In the rows, 128 means zero.
Known rows, with every step that occurs:
e > a > j > c: [200 110 176  88 160 109 123 101 151 154 137 143 138 122 128 176 107 121
 101 149 109  79 116]
b > j > c > a > m: [151 135 177  99 165 143 108 116 140 160 127 136 112 105 125 166 139 108
  83 132 113  60 118]
e > a > h: [207 120 125  70 114 124 108 100 153 133 129 144 167 118 133 173 160  62
 146 139 114  59 102]
a > c: [193 137 161 101  81 141 142 120 111 137 128 137 188 128 150 191 172  77
 115 153 131  71  92]
c > m > a > j > b: [150 140 175 107 156 179 118 103 161 144 139 142 126  83 123 169 143  95
 149 117 154 100 100]
c > a: [174 130 142  81 123 167 119 100 153 128 142 128 126 134 172 152 152  76
 140 172 104  57 111]
c > m > a > b: [143 114 144  96 103 130 126 111 108 141 124 144 140  94 118 152 134  70
 164 131 101  78  74]
e > a > b: [191 104 141  78 109 139 103 104 115 133 111 147 141 112 139 165 132  86
 146 140 124  70  56]
j > c > m > a > h: [165 127 132  89 116 112 139  98 153 152 138 140 161 101 103 162 152  47
 160 135  82  67 131]
e > a: [187 123 144  66 115 118  81  97 120 125 126 136 157 100 161 153 135 116
 127 158 133  63  80]
a > e: [139 127 176  91 137 122  83 152 125 159 156 129 165 139 189 155 136  98
 160 119 123  83 113]
j > c > m > a: [126 129 153  94 120 105 123  96 119 148 137 129 148  75 115 136 120  96
 147 152  83  73 123]
c > j: [174 164 174 101 146 144 135 111 151 148 160 141 144 146 168 163 140 129
 105 124  93  50 115]
j > c: [184 132 150 108 136 117 112  99 151 159 145 120 149 122 154 168 117 107
 132 157  86  76 126]
m > a > b: [162 120 135  84  99 132 121 115 113 150 120 141 155 100 121 164 132  55
 182 142 110  77  58]
c > j > m > a: [124 148 163  92 121 111 153 113 127 136 126 130 153  62 104 144 110 100
 151 131  97  62  94]
a > b > j > c: [181 110 165 115 164  87 131 110 128 162 133 140 149 109 133 156 103 105
 120 137  76  93 128]
b > j > c > m > a: [125 122 161  98 135  87 129 100 113 149 138 136 152  67 113 130 116 104
 140 141  78  78 129]
b > j > c > a > e: [146 103 186  83 174 122  97 137 139 163 144 136 137 143 165 132 113  92
 149 136  96  79 148]
e > a > c: [207 121 164  73  85 138 122 108 102 127 112 144 185 117 133 178 154  91
 104 162 144  65  82]
j > m: [138 141 158 128 117 116 150 118 138 112 128 115 141  75 146 162 129 118
 123 118 109  76  93]
b > j > c: [176 121 166 115 172  83 124 109 133 160 146 133 156 105 147 155 106 116
 113 139  79  91 142]

Rows:
[175 136 159  81  72 133 146 118 101 146 118 140 197 102 116 176 159  58
 142 160 130  70  83] -> m > a > c
[153 139 168  82 132 135  73 116 121 146 122 138 137  88 135 176 148 126
  87 125 149  56  72] -> e > a > m
[169 169 171 113 159 205 107  96 173 147 142 135 121 111 151 165 142 110
 146 116 134  75 110] -> c > j > b
[162 129 172  85 141 113 145 128 136 149 149 148 161 106 132 182 142  88
 130 133 136  85  86] -> m > a > j
[183 133 172  94 160 189  98 102 167 135 128 144 127  92 136 180 142 103
 138 123 173  93  87] -> e > a > j > b
[191 103 144  91 126 162 126  99 146 144 120 139 111 136 131 163 124  65
 152 155  89  69  93] -> j > c > a > b
[145 109 166 107 155  77 139 125  93 141 132 157 158  76 131 139 126  96
 129 112  93  97 104] -> c > m > a > b > j
[194 159 189 100 124 157 157 116 135 145 144 150 162 157 146 176 153 118
  88 131 107  51 113] -> a > c > j
[146 122 179  93 142 103 151 124 131 139 153 151 147 103 131 171 145 105
 110 122 125  86 101] -> c > m > a > j
[178 137 172 103 163 206 115 101 184 139 135 142 111 109 144 177 149  85
 142 131 158  90 103] -> c > a > j > b
[182 119 176  86 153 145 150 122 160 134 150 147 126 143 157 182 151  92
 103 142 131  75 103] -> c > a > j
[160 130 130  89 110 117 137 105 146 143 140 142 166 101 114 162 168  45
 163 132  93  65 119] -> c > m > a > h
[139 119 180 137 160  90 136  98 122 136 155 137 130 105 154 140 125 145
  82 120  70  88 158] -> b > j > c > m
[197 127 122  81 119 152 137 103 175 137 141 137 145 142 143 172 173  33
 154 150  92  53 123] -> c > a > h
[158 143 191 111 126 131 175 111 133 113 115 136 138  93 113 161 119 135
  80 113 106  56 102] -> e > a > c > j > m
[184 110 141  89 115 169 125 107 139 134 122 141 120 135 147 164 143  61
 156 151 106  68  76] -> c > a > b
[172 143 172 113 159 189 112 108 174 143 141 137 129 103 146 186 149  97
 143 116 166  97  97] -> a > j > b
[116 132 157  95 129  81 151 121 109 133 120 132 169  36 105 136 111  90
 155 132 100  84  96] -> b > j > m > a
[174 109 163 106 162  84 132 107 122 165 129 143 152  97 118 153  97  95
 134 139  74  94 123] -> m > a > b > j > c
[178 118 172  94 156 106 138 110 151 166 142 139 146 114 116 176 108  98
 125 151  99  84 119] -> m > a > j > c
[192 111 178  77 146 114 121 120 140 131 140 154 149 120 148 184 140 121
  94 132 151  80  82] -> e > a > j
[158 128 173  94  92 110 171 123  96 132 108 141 192  74  96 166 140  75
 123 143 121  78  93] -> b > j > m > a > c
[106 119 179  85 135 108  92 142 109 160 148 135 160 110 156 132 129  94
 170 118 112  80 122] -> c > m > a > e
[105 117 186  87 151  87 113 157 107 154 134 135 172  83 137 129 108  93
 169 109 111  88 113] -> b > j > m > a > e
[191 119 177 108 159 111 136 111 158 161 151 136 141 132 139 185 116 114
 106 141 102  85 125] -> a > j > c
